Each row comes from the steps of one walk. Every step used is in the known rows, and no mark comes twice. Write the walk behind each row, first mark first.
Known rows
e d: [-22 -22  -7 -24  28  26 -20  43 -33   8 -17 -18  -9 -10  -6  -3  34 -27
  19  16  12   4 -26 -19   4  12 -25  -1  32  -9 -10   7   8 -42   5   1
  13 -18   1 -17   4 -30  -3 -27]
e d z: [-13 -24  -9 -18  13  26 -20  28 -32  11 -29 -15  -2  -1 -10  -4  34 -26
  11  21  55   5 -12  -9  -1  22 -13 -15  27  -1   2  31  25 -41   2   4
  -2 -25  19  -4  -1 -32   5 -57]
e d t s: [ -6 -27 -11 -24  24  23 -25  31 -44   0 -24  -8  24   4 -40 -24  34 -25
   8  27  19  -9 -25 -21   2  27 -17   9 -40  -7   7  16  26 -37   7  10
 -41 -32  38  -2  11  -1   8 -38]
e s t d: [  0 -17  -7  -2  35  39 -52  65 -26  17  -9 -12 -19   9  -4  15  34 -26
 -34  12 -43  -5 -32 -26  11  32   4  18  45  -2  -6 -30  -2 -32  12   4
  26 -50  15  -3   4   2 -27  10]
t d p: [-62 -10  -7 -10  77  31 -25  54 -17  29   4 -17  11  -3 -15  18  30  -2
 -30   7 -52  -3 -30 -23  10  42   4  50  57 -10 -17 -22 -32 -38  -6  -7
  14 -42   9 -17  18   4 -17   3]
z s e d: [ 16 -25 -10 -21  -8  17 -28  37 -29  14 -28 -14 -11  -8 -12   2  35 -25
  19   1  26  -2 -25  -4   6  10  -8  40  -3 -15   2  -1  15 -14   9  13
 -26 -16  15 -10 -12 -43  -9 -29]
p s e d: [ 30 -22 -11 -14  52  38 -21  34 -17   2 -32  -9 -30  -2  -8   6  33 -29
  23  -2  59  -6 -28 -36  12  14  -9  16  30  -8   0 -17  13 -21   3  -4
 -12 -15  23 -17 -29 -30  -8 -22]
s e: [ -8 -17 -12 -12  27  29 -23  51 -17  17 -20 -19  -6  -3  -4  22  37 -12
   2   3  -5   9 -23 -17   8   5  -3  52  70 -13 -16   0 -12 -17   0  -1
   9 -24  12 -24 -10 -28 -21 -21]
z d e s: [-16  -8 -15 -16  22  22 -33  59 -41  17 -38  -4  -7   6  12  14  32 -33
  14   9  60  17 -28 -19  12  39  -4  20  41   6  -4  -8 -16  -6   3  -6
  15 -36  32  -5  -7 -18   7   9]
p d e: [-19  -7 -22 -19  28  21 -39  41 -15  16  -6 -15  -8 -11 -16  16  33 -38
  16  19  10   4 -12 -31  12  15  -4  -5  45  -5 -16   6 -19   5  -9  -7
  41 -12  30 -11  -4 -16   5 -29]
t d z s p: [  5  -6  -2  -4  -5  15 -33  19 -18  30 -22 -15  29  12 -24  36  33 -19
 -39  20   6 -22 -21   5   7  44  17  -5  39  -6   1   4  -2 -12   1  -7
 -15 -37  39   8  13  19   1 -24]
z d e: [-45  -5 -18 -24  24  15 -30  58 -37  18 -28 -12  -6   6  -5  18  32 -25
  20   9  37  21 -18 -17  10  28 -16  11  46   1  -7  18 -35  -7  -3 -15
  42 -19  23  -9  -1 -34  14 -10]
d p s t: [-27  -7   3 -16  57  34 -43  71 -17  18   2 -13 -21  -7 -16   8  29 -18
 -19  -1 -47  -4  -9 -52  10  32  -8  -6 -29  -6 -32 -29 -17  -6   1  -6
  42 -38 -10 -24  -5   2 -16 -14]
e s p: [ -3  -8   4 -10  21  29 -20  39 -26  19 -24 -15  12  -2  13  27  37 -24
 -20  18 -11 -15 -42 -18   8  28  -1  12  73 -12 -23 -36   7 -19   9  -9
 -13 -49   7 -22   0  28 -19   3]
e s t d z: [  6 -18  -8   2  18  40 -51  51 -24  20 -19  -7 -12  15  -9  14  34 -27
 -42  16   0  -1 -17 -18   6  42  15   4  42   5   4  -9  17 -30   8   7
  15 -51  35  11  -1  -3 -19 -20]
d e: [-20  -6 -15 -18  34  19 -26  54 -19  23 -11 -17   8  -2  -3  16  35 -27
  10  19 -23  27 -24 -17   6  14  -9  24  59  -3 -17   3 -29  -6  -4 -11
  45 -20  16 -18   3 -33  -2 -18]
z s: [ -6 -11  -8 -21 -18  11 -41  57 -31  26 -15 -18   6 -12  -4  14  34 -24
  -8  21  -5   2 -16  -5   6  10  -6   7 -19  -7 -19  19 -14  -6   5   6
  18 -25  -2 -14  27 -11  -8  -4]
s t: [-27 -15  -5 -18   9  27 -48  68 -27  16  -2 -21 -17  -3 -12  11  35 -21
 -12  13 -52  10 -11 -25   5   7 -19  -8  20  -9 -22   7  -8 -21   8  -1
  60 -30  -8 -19   5 -23 -18 -25]
s t d: [-30 -14  -9  -9  35  34 -50  63 -22  17   3 -20 -18   8 -23  18  33 -18
 -25  10 -62  -1 -20 -26   9  23  -8   9  54  -6 -10  -3 -20 -32   6  -3
  53 -32  11  -4   8 -17 -20 -11]
z d t: [-53 -15 -11 -31  -8  20 -26  53 -58  12 -32  -9  -3  11 -27  16  31 -13
   1  13  66 -11 -15 -21   6  36 -11  -5   5   1 -13  49  -8 -20   7  -8
  -4 -38  17 -13  17  -2   6 -14]
e s: [  1 -15  -6 -12  21  32 -29  59 -29  19 -24 -13  -5  -8  18  10  36 -26
 -12  22  11   2 -32 -19   7  18  -1  19  35  -3 -18 -11   2 -23   7   4
   4 -41   5 -20  13   4 -19   9]
s p: [-29  -6   3 -16  26  23 -18  37 -20  19 -13 -23  14  -2  -5  30  36 -15
 -12  17 -30  -8 -30 -16   7  16 -12   1  73 -16 -26  -9  -9 -23   2 -17
  16 -32   1 -26   3  12 -12 -16]
d e s: [  6  -9 -13 -12  37  25 -30  55 -24  22 -22  -9   6  -1  15  12  36 -36
   2  19   0  21 -36 -19   8  25   2  30  49   0 -15 -24 -10  -5   1   0
  18 -35  22 -13  -3 -14 -10  -4]
s p d z: [-18  -7  -5 -12   3  23 -25  13 -14  15 -18 -17   8  -6 -24  32  34 -27
 -13  20  40 -30  -2 -21   8  29   4 -38  60 -10 -12  16  17  -8  -5 -12
   3 -28  33  -8  -9  22   5 -53]

Which walk is each row?
[-34 -17 -14 -25   9  17 -36  48 -55   4 -35  -5  17  14 -38  -4  31 -15
  -5  22  55 -12 -10 -21   8  39 -11   8 -35   0   5  36   1 -21   4  -3
 -26 -39  44  -4  21  12  15  -7] -> z d t s
[  7  -3 -15  -6  68  35 -55  58  -8  14  -1  -9 -22  18 -23  22  29 -36
 -13   6 -33   5 -25 -46  14  31   1  -4  37   4  -4 -27 -33  -2   0 -15
  66 -22  36   5 -10 -18  -3   1] -> p s t d e
[-25 -15  -2 -21  74  32 -21  44 -22  10 -12 -11 -11 -14  -9  -5  28 -23
   8   3  21  -8 -25 -43   9  38 -14  -2 -16  -8 -19 -24   0 -27   0  -4
  -2 -28   0 -21  -5  -5  -2 -14] -> e d p s
[  1  -1 -15 -11  46  14 -38  20  -5   8  -9 -14  29  -4 -32  14  33 -36
   3  22 -22  -9 -17 -29  16  25  -5  -3  40 -14  -3 -30  -7   8 -10 -16
   3 -19  58  -2 -17  17  18 -27] -> t s p d e
[  8 -27 -12 -13  16  30 -13  23 -21  10 -36 -12  -8   2 -14   2  36 -21
  16   5  55   6 -16  -9   1  20  -4  29  51  -8   7  15  27 -31   0   6
 -23 -21  32  -7 -28 -49  -4 -67] -> s e d z
[  7  -5   2 -14 -33   8 -30  23 -23  27 -26 -18  30   1 -15  28  36 -21
 -23  23  13 -14 -10   5   2  30   5 -18   0  -8 -13  18   9   0   3  -3
 -11 -35  20  -5   9  11   2 -40] -> d z s p
[-23 -10  -6 -23   4  23 -20  20 -31  10 -12 -14  11  -2 -43  31  34 -21
 -13  17  20 -44 -19 -35   9  30   3 -31  39 -14 -22  14  11  -5   2 -16
 -17 -35  21 -19   3  39   0 -41] -> s p d t
[-10  -9  -6 -11  74  36 -21  55  -5  20 -15  -9 -10  -7  -9  18  31  -8
 -10 -11   4  -3 -23 -43  14  28   8  50  24 -13 -24 -34 -20  -1  -6  -7
  -8 -33  12 -30 -20  -3 -18 -10] -> d p s e
[  3  -9 -17  -3  59  32 -35  50 -17  24 -18  -7   6   8   5  21  34 -32
 -13  17 -12  14 -45 -17  12  39  13  48  90   3   1 -34 -23 -19   0  -4
  14 -40  41   0   2  -6 -10  12] -> t d e s
[ 11 -23 -16 -13  21  23 -26  39 -27   9 -27  -8  26  12 -40   1  37 -11
 -12  14   2  -4 -22 -21   7  19   4  59   3 -11   2   8   8 -11   0   5
 -49 -37  50 -11  -2  -1  -8 -34] -> d t s e
[-20  -9 -16  -9  50  29 -48  59 -15  21   4 -16  -8  13 -23  21  33 -26
 -15   9 -74  18 -27 -27   9  27  -4  18  72  -2  -4 -17 -33 -16   0  -9
  66 -27  26   0  -4 -36  -8 -19] -> s t d e
[-32  -5  -2 -17  72  32 -28  59 -16  21  -8 -12  -4 -11  -4  12  29 -15
 -14   5  -2  -4 -19 -44  10  34  -2   6  -5  -5 -31 -20 -22 -12  -5  -9
  18 -35  -2 -27   6  13 -12   4] -> d p s
[-17 -13 -16 -15  -1  25 -35  31 -20  15 -19 -15  -8 -10 -20  16  33 -29
  -2  25  60 -12   8 -22   6  21   5 -31  25  -2  -9  41  13 -11  -7   0
  16 -24  30  -5   5  -2   1 -49] -> p d z
[-24 -27  -8 -31  11  27 -13  35 -48   6 -21 -12   2   0 -30  -5  34 -22
  12  19  29 -10 -29 -23   0  24 -14  -1   3  -6 -10  30  20 -36  10   2
 -18 -30   6 -16  10 -14  -2 -44] -> e d t
[ -3 -11 -14  -6  -8  17 -43  36 -24  30 -21 -12  11   7 -19  20  33 -21
 -30  23  26  -7 -12   4   5  34  15   8   6   2   6  30  -6 -17   0   7
   1 -33  37  11  26  -6  -3 -16] -> t d z s
[  8 -10  -3  -6   1  30 -25  13 -19  14 -31  -9   4  -4  -5  28  35 -34
 -22  22  64 -35 -13 -22  10  41  17 -31  49  -7 -11  -8  35  -8   1  -6
 -28 -43  38  -6 -15  37  -2 -38] -> e s p d z
[  6 -10 -15 -13  18  31 -56  56 -21  12  -8  -9 -27  -6  -9  11  33 -47
   2  13  -7   3 -14 -41  13  25   2 -14  15  -2 -12 -25   7  10   3   4
  41 -30  27   0 -20 -13  -5 -25] -> p d e s t
[-11 -21  -5 -21  27  18 -19  39 -25  22 -19 -12   3 -16 -16  -3  32 -12
   9 -10  -6  -4 -26 -10   6  29  -4  64 -25 -20  -8 -23   8 -13   3  14
 -39 -28   4 -18 -16 -35 -10 -36] -> z s e d p
[-33 -17 -16 -26   0  25 -31  38 -36  10 -12 -12  -8  -8 -39  15  33 -25
  -3  20  38 -27  -9 -35   7  23   4 -21   9  -5 -18  39   8  -8   1  -2
  -3 -31  20 -16  15  15  -3 -37] -> p d t
[ -2 -27 -10 -18  35  31 -13  37 -25   7 -25 -16 -13  -5  -9   2  36 -18
  23   1  16   5 -31 -17   7  10 -18  40  63 -15  -4  -5  12 -34   5   3
 -12 -17  17 -22 -22 -45 -12 -37] -> s e d
[ 10 -15  -5 -17 -46  15 -57  54 -31  24 -16 -15  -3   2 -20   8  34 -27
 -20  22  -5   6   8  -3  -1  19  -2 -24 -53  -2 -10  33  10   3   8  11
  33 -31   8   4   9 -24  -5 -48] -> d z s t
[ -8  -4  -4 -20 -23  11 -40  26 -22  19 -10 -19   6 -18 -22  29  33 -29
 -11  17  10 -38 -12 -17  13  20   0 -32  -2 -17 -19   1   6   8   2  -6
  -6 -23  14 -13   9  26   1 -17] -> z s p d
[  2   3 -12 -21  -8   6 -40  22 -14  22 -10 -15  18 -13 -24  31  33 -39
   3  16  -3 -20 -16 -17  14  25   0 -22  13 -13 -16 -12 -10  29  -3 -10
  10 -16  31  -6  -6   7  13 -28] -> z s p d e
[-32 -23  -6 -19  65  31  -6  40 -20  15 -14 -14  -3 -12 -13  -2  33  -7
  11 -11 -14   4 -30 -22   7  29 -11  63  42 -21 -12 -29   5 -33  -1   3
 -26 -28   3 -27 -29 -36 -13 -46] -> s e d p
[-16 -25  -9 -11  79  27 -17  35 -16   8 -18 -10  16 -10 -24 -21  32  -9
   4  -1 -27   6 -26 -20   9  31 -12  79  -3 -21   6 -42  10 -33  -4   9
 -48 -30  35 -13 -24 -25  -5 -35] -> t s e d p
[ -8 -19 -12 -20  19  23 -31  46 -37  10 -20  -9  32   7 -37  -6  35 -17
 -16  29  -7  -5 -19 -22   4  23  -5  17 -28  -5  -6  22   5 -20   2   3
 -22 -38  36 -10  25  16   0 -21] -> d t s
[  7 -22  -8 -22 -28  12 -30  27 -36  17 -31 -12   4  -7 -14  -5  34 -32
   7  24  59  -2  -8   2  -1  22  -9 -16 -42  -1   5  36  27 -20   6  14
 -12 -24  18   8   9 -34   7 -46] -> e d z s
[-82  -8  -4 -25  42  21 -25  64 -40  22 -18 -13  -1  -8  -7  11  28  -2
  -1   0  15  -1 -11 -24  10  42 -14  22  14  -7 -20   3 -26 -24  -2 -10
  18 -38   0 -24   7  -5   0  -1] -> z d p
[ 23 -16 -12 -11 -28  15 -33  37 -19  27 -33 -11   7   0 -12  17  36 -17
 -11  11  42   4  -3   4   3  17  15  34  -4  -7  -3  26   8   6   1  12
 -21 -26  30  -4  -5 -29  -7 -44] -> d z s e
[-12 -19 -19 -20  11  24 -42  33 -31   3 -14  -7  16  -4 -50  -5  33 -27
 -11  29  33 -26  -4 -34  10  24   0  -8 -35  -6  -1  27  18  -9  -1   4
 -27 -32  49  -3  16  27   7 -29] -> p d t s
[-21 -14 -14  -3  31  29 -31  38 -20  23 -20 -15   7  11 -16  22  33 -17
 -27  21  22   0 -15  -7   6  32  10  13  73   2   2  24  -8 -36  -4  -4
  17 -35  36   4  14  -9  -8 -23] -> t d z
[  3  -8  -2 -10  16  32 -28  27 -21  12 -19 -13  -3 -12   0  29  34 -33
 -14  17  27 -36 -29 -32  14  30   7 -16  58 -13 -20 -29  18  -8   4  -7
 -18 -39  20 -17  -6  41  -9  -8] -> e s p d
